Each row was made from one small tree. The marks that hang from a mark follow it in brackets, in the order of their numbers. Every link used is in the known rows. Write each row's tree.
In the rows, 128 means zero.
Known rows:
q_359(q_805 q_953(q_88 q_449(q_391))): [182 122 129 123  79 148 195  79 147 176  88 157 106 194 124 169  94 143
 157  97 126 109 131 150 174 157 102 161 190 122 200 180 116 134  81 106
 112 105 104 162 112 100 113  89  81 128 141 125 136 157 168  88 114]
q_359(q_953(q_88 q_449 q_745)): [186 133 132 122  86 142 145 126 125 181  94 156 109 197 156 153 106 116
 156  89 115 103 146 130 135 132  91 133 165 103 161 153 116 113  78 127
 127 112 105 141 131 120 133  99 106 121 170 118 123 137 178  91 121]
q_953(q_449(q_391(q_745)) q_805): [144 192 140 122  87 107 147  74 115 195  71 172 128 205 164 187  77 164
 141 153 137 121 117 113 151 106 106 132 148 157 194 123 142 122 132 144
 119 123 108 106 135 107 103 101 133 150 164 132 127 103 208 127 119]
q_359(q_805 q_953(q_88 q_745(q_449))): [184 114 133 135  77 147 174 103 140 153 101 164 112 196 103 165 129  93
 169  70 112 114 132 147 157 183 114 148 166 119 174 185 120 150  96  98
 116 120  89 153  94 100 120 101  95 100 147 119 154 159 171  60 121]
q_449(q_391(q_953)): [139 166 128 116 137 115 125 112 105 176 128 167 114 168 132 168 113 128
 155 130  75 149 137 118 154 132 106 140 143 137 174 129 134 151 117 106
 102 132 118  99 140 117 161 111  71 160 136 146 143 150 165 118 128]
q_805(q_953(q_88 q_745)): [162 154 125 118  84 136 122 127  89 168 118 144 104 182 145 147 124  97
 131  85  92 105 146 114 122 149 112 102 131 104 131 144 107 106 106 136
 125 154  93 104 148 124 183 119  99 138 172 105 158  94 164  88 116]
q_953(q_88(q_745) q_449): [142 140 136 148  91 132 163 108 148 183  83 167 119 158 170 141 104 130
 132 121 163 133 142 115 158 135 126 161 161 102 151 124 131 106 106 139
 119 114  68 119 121  98 138  97 121 131 153  86 155 110 183 116 120]
q_449(q_391): [121 154 142 121 118  97 148 105 109 172 125 146 130 168 147 173 107 128
 141 135 101 148 118 108 134 130 102 124 128 157 178 135 126 143 128 115
 100 138 114 101 150 108 149 116  91 151 141 152 136 154 171 129 138]
q_953(q_88): [144 128 122 125  98 135 134 132 128 156 109 147 110 155 125 141  97 124
 129 119 125 131 145 126 153 141 120 143 155 121 138 138 111 132  98 136
 118 128  69 110 131 105 187  97 101 128 148 123 152 120 203 110 122]
q_88(q_745(q_953)): [111 135 150 147 113  94 169 101 137 184 114 148 121 129 159 139 163  92
 129 106  98 172 142 102 139 148 135 146 107 120 109 114 138  99 138 124
 108 118  80 128 127  78 139 144  85 132 145  86 185 132 130 124 131]
q_359(q_805(q_953(q_745(q_449)))): [141 127 126 120  76 127 156  90 115 155 116 155 118 176 125 160 141  98
 143  89 103 116 119 137 136 175 123 124 128 126 158 158 131 116 133 101
 106 141 103 122 110 105 121 140 105 131 126 106 159 120 134  82 134]
q_88(q_745(q_359 q_449)): [105 135 143 171 129 120 188 119 152 180 120 171 147 125 180 166 154  75
 164 115 136 141 116 124 127 174 139 130 108 120 150 135 139 135 137  85
 111 127  76  93 123  87 116 159 122 112 142  80 185 144 143 104 122]
q_953(q_745(q_391) q_805): [147 166 145 133  65  99  81 124 123 178  89 184 131 207 145 165 112 113
 153 104  89 126 120  92 142 140 105 138 101 144 144 131 158 128 120 145
 115 115  90  94 120 105 138 122 150 115 170 126 138 103 193  89 124]
q_88(q_745(q_449(q_391) q_805)): [117 161 155 175 131 106 193  96 135 175 106 176 144 125 168 181 144  79
 165 122 151 168 107 115 132 169 140 147 109 137 170 156 165 142 144 104
 127 128  90 110 110  88 107 138 115 106 138  96 198 176 141 109 129]
q_953(q_88 q_449 q_745 q_805): [176 173 151 142  40 128 107 120 111 194  79 200 122 219 162 151  88 131
 138 122 142 108 139 102 157 115 106 155 153 125 171 131 137 110 101 163
 130 116  74  94 117 121 137  92 156 119 200 107 122  86 231 108 101]
q_391(q_745 q_953(q_88 q_449 q_805)): [191 184 101 115 114 152 100  92 135 165  64 188  90 199 116 170  84 131
 146 131 116 108 159 128 186 140 126 143 191 110 146 121 146 155 119 140
 138 129  78 117 100 116 151  60 101 141 141 111 159  74 233  88 105]
q_88(q_745(q_449)): [107 147 145 157 130 114 177 106 143 159 108 158 138 121 165 159 147  97
 151 110 136 164 121 127 125 163 150 139 118 125 139 126 141 135 146 100
 111 125  82 118 115  86 109 142 129 121 134  95 179 144 139 101 140]
q_805(q_953): [132 149 118  98 103 129 144 111  89 164 114 123 106 154 155 147 119 123
 131  98  90 115 132 131 110 137 120  98 119 112 131 135 107  99 122 128
 125 143 112 113 154 117 163 142 100 153 142 103 154  98 137 104 131]
q_745(q_359 q_449(q_391) q_953): [ 98 136 141 179 119 100 178  87 108 198 136 159 160 170 168 173 167  92
 172 138 139 109 132 120 126 163 112 103  77 163 198 163 117  94 138 108
  95 139  87  81 148  70 152 142  77 102 156  77 189 157 170 127 116]
q_449(q_391(q_745)): [135 161 137 126 129  95 141  86 125 158 115 145 125 186 133 196 100 112
 136 132 103 142 117 103 143 144 103 101 126 162 173 134 126 159 147 111
 103 155 108 103 151 105 143  95  84 153 136 156 149 142 182 126 144]
q_359(q_805 q_953(q_88 q_449)): [184 108 123 119  72 155 196  89 150 170  84 151 108 183 124 154 100 139
 152  91 129 106 137 161 172 151 111 160 192 111 176 171 124 122  77 110
 118 100  95 166  99  99 114  94  93 123 133 111 139 143 169  83 117]
q_391(q_745): [138 136 122 121 123 110 129  94 144 139  96 138 117 174 126 181 108 105
 126 122 113 127 122 118 143 148 119 100 131 140 127 131 131 151 152 116
 122 154  95 123 131 106 143  99  99 141 121 137 156 112 187 111 146]
q_391(q_745(q_359 q_449 q_805) q_953): [159 156 110 155 151 148 126  99 135 157 108 196 118 170 131 198 137  57
 179 133 126  95 133 137 162 184 125 115 127 123 157 168 164 170 141  91
 149 152  91  92  91 107 144 106  80 111 107  87 205 140 190  85 110]
q_359(q_805 q_953(q_88(q_745) q_449)): [180 114 131 131  77 153 211  85 163 178  80 159 104 170 134 156 111 125
 151  87 133 123 134 152 175 163 122 172 191 104 167 169 130 128  85 104
 122  98  88 167  97  95 104 103  90 120 142 104 153 143 156  80 116]
q_805(q_953(q_88 q_745(q_359 q_449))): [153 149 125 143  88 145 140 126  92 171 122 158 118 181 162 161 136  81
 154  90 114  85 141 123 113 169 114  91 120 111 154 159 107 109 116 122
 126 155  85  86 147 118 172 138 105 120 176  85 170 100 168  80 108]
q_391(q_745(q_359 q_805(q_953(q_449)))): [153 142 127 144 114 118 162  88 127 177 103 165 119 179 165 199 118  71
 143 133 137  77 121 121 144 164 109  85 113 128 148 163 143 131 138 108
 149 157  96  96 132 118 137 120  92 122 134  87 188 119 181 109 114]
q_391(q_953): [147 141 105 101 129 137 106 126 116 159 123 169  96 152 127 138 130 119
 150 116  68 142 148 130 152 135 120 155 153 102 128 119 137 136 109 112
 115 118 112 113 113 121 170 124  90 149 120 116 151 123 164 103 123]

Write each row's tree:
[135 139 139 145  90  98  90 106 131 189  97 184 147 211 176 151 113 113
 147 107 135 107 126  95 133 139  83 129  95 121 166 133 159  90 127 131
  99 114 109  94 119 109 114 109 145 125 136 103 119 112 159 108 153]
q_953(q_449 q_745(q_391))
[137 117 143 161  81 105 115 102 142 203 111 202 151 219 181 167 123  94
 157 111 135  81 117  99 150 161  75 138  94 125 179 155 161  98 119 105
  97 110  99  78 113 101 103 127 129 107 132  90 131 116 160 100 128]
q_953(q_449 q_745(q_359(q_805) q_391))
[129 163 100 148 128 151  87  98 139 156  74 182 139 175 114 153 106 138
 196 106 140 115 142 138 158 178 130 153 123 121 187 149 151 148 114 136
 113 106  68 103  91  76 167  77 139 104 119  99 170 113 195  66 130]
q_745(q_391(q_953(q_88 q_805)) q_449)
[127 140 127 163 118 133 144 111 156 162  90 163 128 142 135 148 113 110
 154 102 152 140 140 120 151 175 137 148 130 115 153 142 131 138 115 129
 111 117  46 114 117  75 163  92 120 109 142  96 180 125 182  87 127]
q_953(q_88(q_745(q_391 q_449)))
[115 126 144 183 118 130 180 117 121 180 124 187 158 137 168 192 149  68
 189 145 175  93 102 136 124 175 120 117  90 135 182 190 148 128 121  90
 147 139  89  76 107 105 137 152 125  76 131  69 199 178 176 108 104]
q_745(q_359 q_449 q_805)
[122 154 136 154  79 125 147  89 114 168  85 149 134 174 127 145 137 131
 153 124 149 134 155 133 141 144 147 136 121 154 166 142 117 103 129 162
 118 127  59 123 119  63 170 103 117  99 169  80 186 112 204 106 116]
q_745(q_449 q_953(q_88 q_805))
[145 157 127 113  83 122 129 105  88 187 112 150 116 190 186 148 125 109
 131  97 104  97 131 118 100 129 104  96 117 105 142 132 122  77 126 132
 123 140 123 103 145 128 131 140 118 152 160  91 137  94 134 103 133]
q_805(q_953(q_449 q_745))
[138 166 141 143 125 102 164  90 113 182 121 161 128 181 155 208 112  87
 148 138 112 106 113 101 139 158 100  94 112 151 180 162 133 151 140 102
 124 163 109  89 155 113 147 115  72 137 148 131 172 152 186 120 116]
q_449(q_391(q_745(q_359 q_805(q_953))))
[121 120 129 144  99 102 103  95 140 186  91 143 124 179 120 131 127 123
 138 100 125 124 162 103 162 158 109 140  86 132 144 146 132  86 109 167
 102 108  59 118 133  60 201  78  82 107 142  87 177 113 180 109 131]
q_745(q_391 q_953(q_88))
[169 167 160 165  74 113 125 111 107 195 104 202 132 213 169 172 103  95
 145 133 159 107 131  91 150 137  81 149 137 134 200 165 154 111 107 143
 121 136  90  85 119 124 144  84 114 109 177 110 144 152 202 124 114]
q_953(q_88 q_449(q_391) q_745(q_805))
[151 143 158 147  82 100 120 109 109 191 109 194 137 197 183 162 126  89
 140 125 139 113 119  97 129 126  89 136 112 122 162 148 164  93 127 123
 130 126 118  99 109 127 109 123 137 115 149  95 138 146 161 124 133]
q_953(q_449 q_745(q_805))
[138  99 135 161  66 118 179  90 136 214 117 174 124 185 154 148 147 105
 139 127 141  92 154 125 175 157 103 145 124 130 163 163 120  74 104 123
 103 120  63  98 124  73 159 125  70 107 154  60 174 117 184 128  90]
q_745(q_359(q_805) q_953(q_88 q_449))
[161 111 133 169 113 138 158 127 151 206  95 181 130 170 151 187 113  79
 190 110 139  69 125 122 159 185  83 134 101 110 178 209 153 134  63 111
 149 106  75  99 118  98 174 114  89  80 145  75 191 168 186  84  87]
q_745(q_359(q_953(q_88)) q_391 q_805)
[165 146 143 170  73 119  95 113 135 196  83 208 133 215 166 156 100  99
 152 116 172  90 135  92 156 153  87 156 113 114 179 169 167 104 103 156
 128 116  73  92 104 109 145  74 135  92 151  85 152 128 205 103 120]
q_953(q_88 q_449 q_745(q_391 q_805))
[136  89 135 159  72 115 172 101 136 203 132 163 118 171 129 151 156  90
 133 117 117 107 155 120 175 166 109 143 117 134 144 165 116  96 104 117
 104 130  53 100 127  74 180 134  55 105 156  68 190 122 183 117  89]
q_745(q_359(q_805) q_953(q_88))
[130 155 138 136 131  97 153  97 128 171 123 155 131 186 143 203 105 101
 143 136 110 123 114 102 142 152  95 103 123 166 178 142 126 157 141 101
 106 157 106  87 157 106 144 110  74 145 142 149 153 143 192 126 130]
q_449(q_391(q_745(q_359)))
[171 134 149 155  76 120 111 145 118 162 118 187 114 184 133 162 125  68
 142 109 123 121 135  97 152 155 105 143 128 123 139 165 143 135 101 133
 135 140  71  90 113 123 177  99 110  98 171 109 166 149 202 105 107]
q_953(q_88 q_745(q_805))
[135 166 122 105 101 123 157  89  83 187 102 135 117 172 184 157 106 143
 135 113 114 105 129 128 114 123 106 100 127 121 170 132 111  86 123 132
 115 141 123 109 159 117 141 134 102 163 149  98 134 102 139 113 132]
q_805(q_953(q_449(q_391)))
[145 123 160 159  93 101 128 142 114 188 142 192 130 179 169 177 148  47
 152 120 102 105 113  96 133 154  89 124  93 131 143 169 153 123 116  98
 130 141 101  72 120 125 142 156 108  97 161 100 162 154 167 112 107]
q_953(q_745(q_359 q_805))
[168 119 133 114  90 130 201  74 144 180  91 150 114 190 138 171 109 140
 159  95 116 118 117 154 156 150 100 151 174 130 195 169 127 125  96  98
 109 102 124 159 110 103  85 114  88 137 130 130 128 159 144  97 126]
q_359(q_805 q_953(q_449(q_391)))
[152 152 146 144 128 104 168  92 124 178 114 162 127 186 147 212 111  87
 154 135 111 113 116 109 146 156  94 107 123 159 183 171 135 160 127  99
 127 153 111  99 149 112 140 107  67 131 147 145 167 171 185 121 116]
q_449(q_391(q_745(q_359(q_953) q_805)))
[158 188 140 128  67 130 145  97 113 200  72 180 124 199 155 167  61 176
 143 147 159 113 132 117 164 109 111 160 172 142 199 130 122 122  97 162
 122 114  78  99 139 102 145  80 131 138 187 123 127 102 237 124  97]
q_953(q_88 q_449(q_391) q_805)
[167 192 138 134  75 131 143  80 122 191  62 178 119 211 148 182  57 161
 140 150 160 110 133 111 172 118 111 149 179 153 199 132 126 137 108 162
 127 124  70 103 132 104 138  67 124 136 181 127 141  96 249 119 101]
q_953(q_88 q_449(q_391(q_745)) q_805)
[130 105 126 128  91 132 176 108 126 185 134 160 121 159 152 171 139  95
 149 115 101  92 117 130 144 170 111 118 121 123 152 163 122 120 108  84
 110 140  94  91 131 107 145 167  91 129 137  93 166 119 153  98 102]
q_745(q_359(q_805(q_953)))
[147 110 137 166 114 125 158 123 146 207 102 177 133 170 161 190 121  78
 191 108 131  75 118 123 152 179  87 128  87 114 173 205 159 128  74 104
 145 103  91  98 117 101 159 131 100  83 141  80 185 166 169  88  94]
q_745(q_359(q_953) q_391 q_805)
[106 109 133 163  99  94 129  92 142 231 102 164 150 190 179 147 142 112
 153 122 136  82 144 103 149 156  84 124  59 129 161 151 140  57 113 135
  97 105  82  87 140  68 157 128  95 104 139  55 166 109 162 127 117]
q_745(q_359 q_391 q_953(q_449))
[148 124 130 113  76 120 155  92 116 159 119 154 111 179 125 156 140 100
 130  86  88 120 119 130 146 165 118 128 131 123 145 156 132 112 131 105
 108 142 105 121 112 107 127 146 100 137 130 108 156 116 132  88 131]
q_359(q_805(q_953(q_745)))
[162 165 146 168  58 137 119 143 116 180 106 204 134 199 150 176 119  90
 172 120 133  99 127 111 145 161 120 131 132 141 173 155 127 146 104 127
 129 137  53  66 119 107 160 123 143  88 206 101 161 109 241  86  87]
q_953(q_88 q_745(q_359 q_449) q_805)
[102 143 153 186 124  99 199  93 131 200 126 169 146 137 181 168 174  72
 161 119 128 153 129 108 130 173 133 127  94 136 161 142 132 109 143 101
  99 128  74  98 138  66 125 157  89 112 158  72 200 151 141 116 119]
q_88(q_745(q_359 q_449(q_391) q_953))
[156 166 114 104 103 139 111 113 110 184  92 187 100 172 144 142 104 149
 152 128  92 131 148 138 158 110 123 166 169 105 148 110 145 122 105 132
 123 105 113 115 106 120 137 118 115 151 138 103 136  97 182 108 107]
q_391(q_953(q_449 q_805))
[174 167 148 134  52 124  99 140 113 169  97 185 109 202 128 159 105 105
 141 110 106 125 134  99 157 132 118 151 150 135 140 136 129 141 102 153
 126 129  65  92 126 117 173 108 137 113 202 130 142 100 233  94 100]
q_953(q_88 q_745 q_805)
[136 161 140 134 113 102 152  78 122 183  94 163 134 189 167 185  92 132
 136 144 151 120 115 115 139 127  98 123 135 146 188 139 147 117 134 125
 116 136 119 106 131 107 112  97 108 146 129 121 139 140 180 137 141]
q_953(q_449(q_391(q_745(q_805))))
[122 172 126 135 131 127 135  98 110 160 110 170 141 164 134 175 122 131
 177 132 125 141 122 138 127 145 128 130 135 149 196 139 134 148 137 112
 112 134 105 101 122  95 135 115 117 133 134 124 158 151 172 100 134]
q_745(q_449(q_391(q_953(q_805))))
[122 141 136 174  79 125 164 107 116 200 107 170 143 169 151 161 149 103
 168 130 152 102 146 129 144 161 130 123 106 148 175 160 109  99 113 134
 118 132  47  88 129  64 172 128 107  86 185  57 198 116 217 109  86]
q_745(q_359 q_449 q_953(q_88 q_805))
